Each row was made from one path, in order. Every step used is in the known rows, and no mark comes twice. Write each row's path.
Known rows:
D-Y-A: [-1.166 -0.155 -1.807  0.424  0.026 -0.778  0.040  0.293  0.307 -0.219
  0.442 -0.338  0.389  0.515  1.399  0.424  0.126 -4.215  0.510 -0.547
  2.030]
N-J-A-U: [-0.363  1.974  0.457 -0.705  0.250 -2.299  1.247  0.043  0.674  0.670
  1.390 -0.147 -1.801 -1.603 -1.170  0.657 -1.310  5.064  0.338  1.506
  1.654]
D-Y-A-U: [-0.989  0.443 -1.577  0.115  0.132 -0.717 -0.219  0.210  0.541 -0.012
  1.222  0.564 -0.818 -0.089  0.279  0.927 -0.167 -5.687  0.410  0.233
  1.536]
D-Y: [-0.725 -0.324  0.048  0.228 -0.746 -1.037  0.618  0.276 -0.164 -0.086
  0.561 -1.490  0.840  0.047  0.413  0.225  0.424  1.262  0.394 -0.655
  2.096]
M-U-E-K: [ 0.142 -0.261  0.398 -0.415 -1.429 -0.453 -1.001  0.306 -1.336  2.017
  0.832 -1.992  3.212  0.261 -1.201 -0.028  1.972 -1.584  1.969 -0.258
  1.064]
U-A-J-N: [-0.208  1.401  0.899 -0.079 -2.688 -0.975  2.381  0.488  1.062  0.136
  0.186 -1.291 -0.282 -1.314  1.601  0.993 -2.091  3.530  0.306 -0.336
  1.123]
M-K-E: [-0.286  0.073  0.973  0.088 -1.468  0.686 -0.279  0.457 -2.158  2.414
  0.388  0.152  2.764  1.338 -0.864 -1.468  0.584  6.672  0.651 -1.312
  1.731]
K-M-U-A: [ 0.299 -0.748 -0.477  0.004 -2.632  0.323  0.293  0.042 -1.343 -0.389
  1.183 -1.776  2.134 -0.815  0.258 -0.250 -0.516 -5.882  0.833 -0.061
  1.957]
J-A-U-M-K-E: [ 0.179  0.791  0.738 -0.686 -0.706 -1.146 -0.508  0.040 -1.634  1.611
  1.754 -0.416  1.609  0.282 -1.130  0.109 -1.715  1.463  1.369 -0.510
  0.947]
D-Y-A-J-N: [-1.299  0.960 -0.777  0.115 -1.638 -1.956  1.117  0.465  0.837 -0.842
 -0.294  0.144 -1.701 -0.034  3.112  0.587  0.499 -0.351  0.673 -0.674
  1.113]
N-J-A-U-M-K-E: [ 0.301  1.205  0.684 -1.054 -1.385 -0.922 -0.533 -0.103 -0.537  1.543
  1.355  0.126 -0.829 -0.364 -1.698 -0.533 -0.885  5.474  1.001  0.795
  1.303]
Y-A: [-1.003  0.585 -1.176  0.510  0.453  0.082  0.323  0.493 -0.429  1.087
  0.662 -0.400  1.877  0.198  1.322  0.404 -0.640 -2.725  0.706 -0.701
  1.578]
U-M-K: [-0.299 -0.495  0.990 -0.117 -1.058  0.676 -0.751  0.310 -1.597  1.872
  0.615 -2.159  4.428  0.224  0.502 -0.158 -0.844  0.510  1.060 -1.017
  1.130]
Y-A-U-E: [-0.309  1.491 -0.715 -0.061 -0.119  0.310 -0.524  0.414  0.794  1.848
  1.655 -0.748  1.392 -0.027 -0.386  1.408 -0.583 -3.955  0.989 -0.174
  0.753]
N-J-A-U-M-K-E-C: [ 0.349  0.514  0.881 -0.768 -0.550 -1.292  0.415  0.081 -1.316  3.082
  1.478 -0.407 -0.539 -0.800 -0.720 -1.719  0.897  5.666  0.943  1.975
  1.357]
M-U: [-0.481 -0.157  0.525  0.215 -1.592 -0.848 -0.267  0.312 -1.231  1.181
  0.615 -1.310  3.923 -0.588  0.036  0.093  0.250 -0.508  0.908 -0.402
  1.475]
U-A-J: [-0.037  0.771  0.275  0.013 -1.484  0.305  1.730  0.562  1.373 -0.271
  0.902 -1.103  0.739 -1.712  1.166  1.248 -3.647  0.591 -0.150 -1.124
  1.274]
A-U-E-K: [ 0.185  0.940  0.745 -0.609  0.020  0.303 -0.200  0.384 -0.851  2.269
  1.736 -1.320  0.335  0.018 -2.007  0.584  1.124  0.491  1.527  0.156
  0.752]
N-J: [-0.441  0.814  0.649 -0.041 -0.869  0.063  0.790  0.332  0.211  1.166
  0.378 -0.945 -0.147 -0.924 -0.066 -0.460  0.611  7.194  0.205  0.479
  2.029]
K-E-C: [-0.156 -0.103  0.854  0.694 -0.262 -0.015  1.649  0.665 -2.349  3.129
  1.020 -1.044  1.430  0.068  0.567 -1.842  2.391  6.438  0.691 -0.119
  1.890]
A-J-N: [-0.685  1.547  1.752  0.023 -1.853 -1.370  1.902  0.638 -0.390  0.645
  0.039 -1.106  0.164 -0.808  2.055  0.343  0.075  7.061  0.737 -0.928
  0.782]

Which path is each row?
[-0.108 -0.980 -0.049 -0.222 -1.093  0.142 -0.463  0.186 -3.796  0.416
  0.968 -0.931  1.241  0.164  0.115 -1.459  3.103 -3.958  1.939 -0.235
  1.502] | E-K-M-U
[ 0.423  1.059  0.172 -1.060  0.675 -1.316  0.559  0.071 -1.995  0.435
  2.339 -1.525 -1.463  0.235 -1.214  0.230  0.838 -2.498  2.153  0.205
  0.967] | J-A-U-E-K-M
[-0.178 -0.558  0.359  0.109 -1.882 -0.082 -0.256  0.201 -2.694  0.143
  1.061 -1.551  2.582 -0.293  0.740 -0.845  1.733 -2.412  1.263 -0.695
  1.594] | K-M-U
[ 0.333 -0.077  0.345 -0.416 -0.349  1.052  0.099  0.345 -2.537  0.968
  1.352 -2.371  0.270  0.890 -0.173 -0.871  2.794 -0.230  2.030 -0.914
  1.344] | U-E-K-M
[ 0.537  1.461  0.123 -1.454  0.078 -1.118  0.447 -0.074 -0.824  0.343
  1.986 -1.008 -3.875 -0.454 -1.771 -0.405  1.730  1.840  1.796  1.470
  1.334] | N-J-A-U-E-K-M
[-0.319 -0.995 -1.167  0.062 -0.606  0.329 -1.041  0.255 -1.553  2.334
  1.320  0.273  0.486  0.727  0.796 -1.471  2.159 -4.935  1.012  0.762
  1.224] | D-Y-A-U-M-K-E-C
[-0.088  1.073  0.737 -1.144 -0.532 -1.495 -0.394 -0.114  0.070  1.245
  1.242 -0.839  0.339 -1.110 -0.959  0.283 -1.840  2.358  0.841  1.285
  1.111] | N-J-A-U-M-K
[-0.168  0.423 -0.714 -0.125 -0.999  1.577 -1.765  0.257 -1.459  2.192
  1.380  0.771  1.696  0.863 -0.290 -0.315 -0.322 -3.565  1.219 -0.703
  0.759] | Y-A-U-M-K-E
[ 0.004 -0.349 -0.280  0.093 -2.259 -0.484  0.229  0.162  0.125  0.737
  0.796 -1.560  3.485 -1.109 -0.387  0.726 -1.963 -3.849  0.463  0.201
  1.829] | M-U-A
[ 0.256  0.237  1.141 -0.315 -1.660  1.312 -1.217  0.234 -1.972  2.345
  1.490 -0.398  2.098  0.378 -1.230 -0.505 -0.020  2.043  1.119 -0.676
  0.840] | A-U-M-K-E
[-0.526  1.387  0.209 -0.416  0.125 -2.381  1.523  0.132  0.435  0.394
  0.604 -0.983 -0.614 -1.004 -0.081  0.148 -1.162  6.431  0.444  0.695
  2.148] | N-J-A
[-0.097  0.807  0.756 -0.172 -3.898 -1.655  1.317  0.344  0.700  0.131
  0.031 -1.140  1.326 -1.638  1.250  0.864 -1.511  0.084  0.657  0.007
  0.943] | M-U-A-J-N
[-0.212  0.677  0.798 -0.774  0.041 -1.710 -0.319  0.040 -1.040  1.315
  1.642 -1.396  2.693 -0.444 -0.445  0.969 -2.793 -1.947  1.180  0.039
  0.761] | J-A-U-M-K
[ 0.372 -0.245  0.581 -0.173 -2.569  0.142 -0.752  0.198 -1.735  0.620
  1.253 -2.852  3.220  0.044  0.104 -0.380  2.023 -2.335  1.704 -0.975
  1.252] | K-M-U-E
[ 0.089  1.207  0.971 -0.325  0.979 -2.818  1.713  0.397 -0.191  2.779
  2.180 -2.521  1.479 -0.978 -0.391  0.614 -0.242  0.787  1.068  1.218
  1.001] | J-A-U-E-C
[-0.342 -0.323 -1.380 -0.227 -1.441  0.697 -2.005  0.053 -0.713  0.870
  1.177  0.824  0.182  1.155 -0.191 -0.295  0.438 -5.165  1.066 -0.529
  1.186] | D-Y-A-U-M-K-E
[ 0.476  0.535  0.553 -0.713 -0.264  1.118 -0.177  0.266 -2.312  1.170
  2.135 -1.483 -0.968  0.278 -1.278 -0.382  2.500 -1.665  1.909 -0.086
  0.852] | A-U-E-K-M
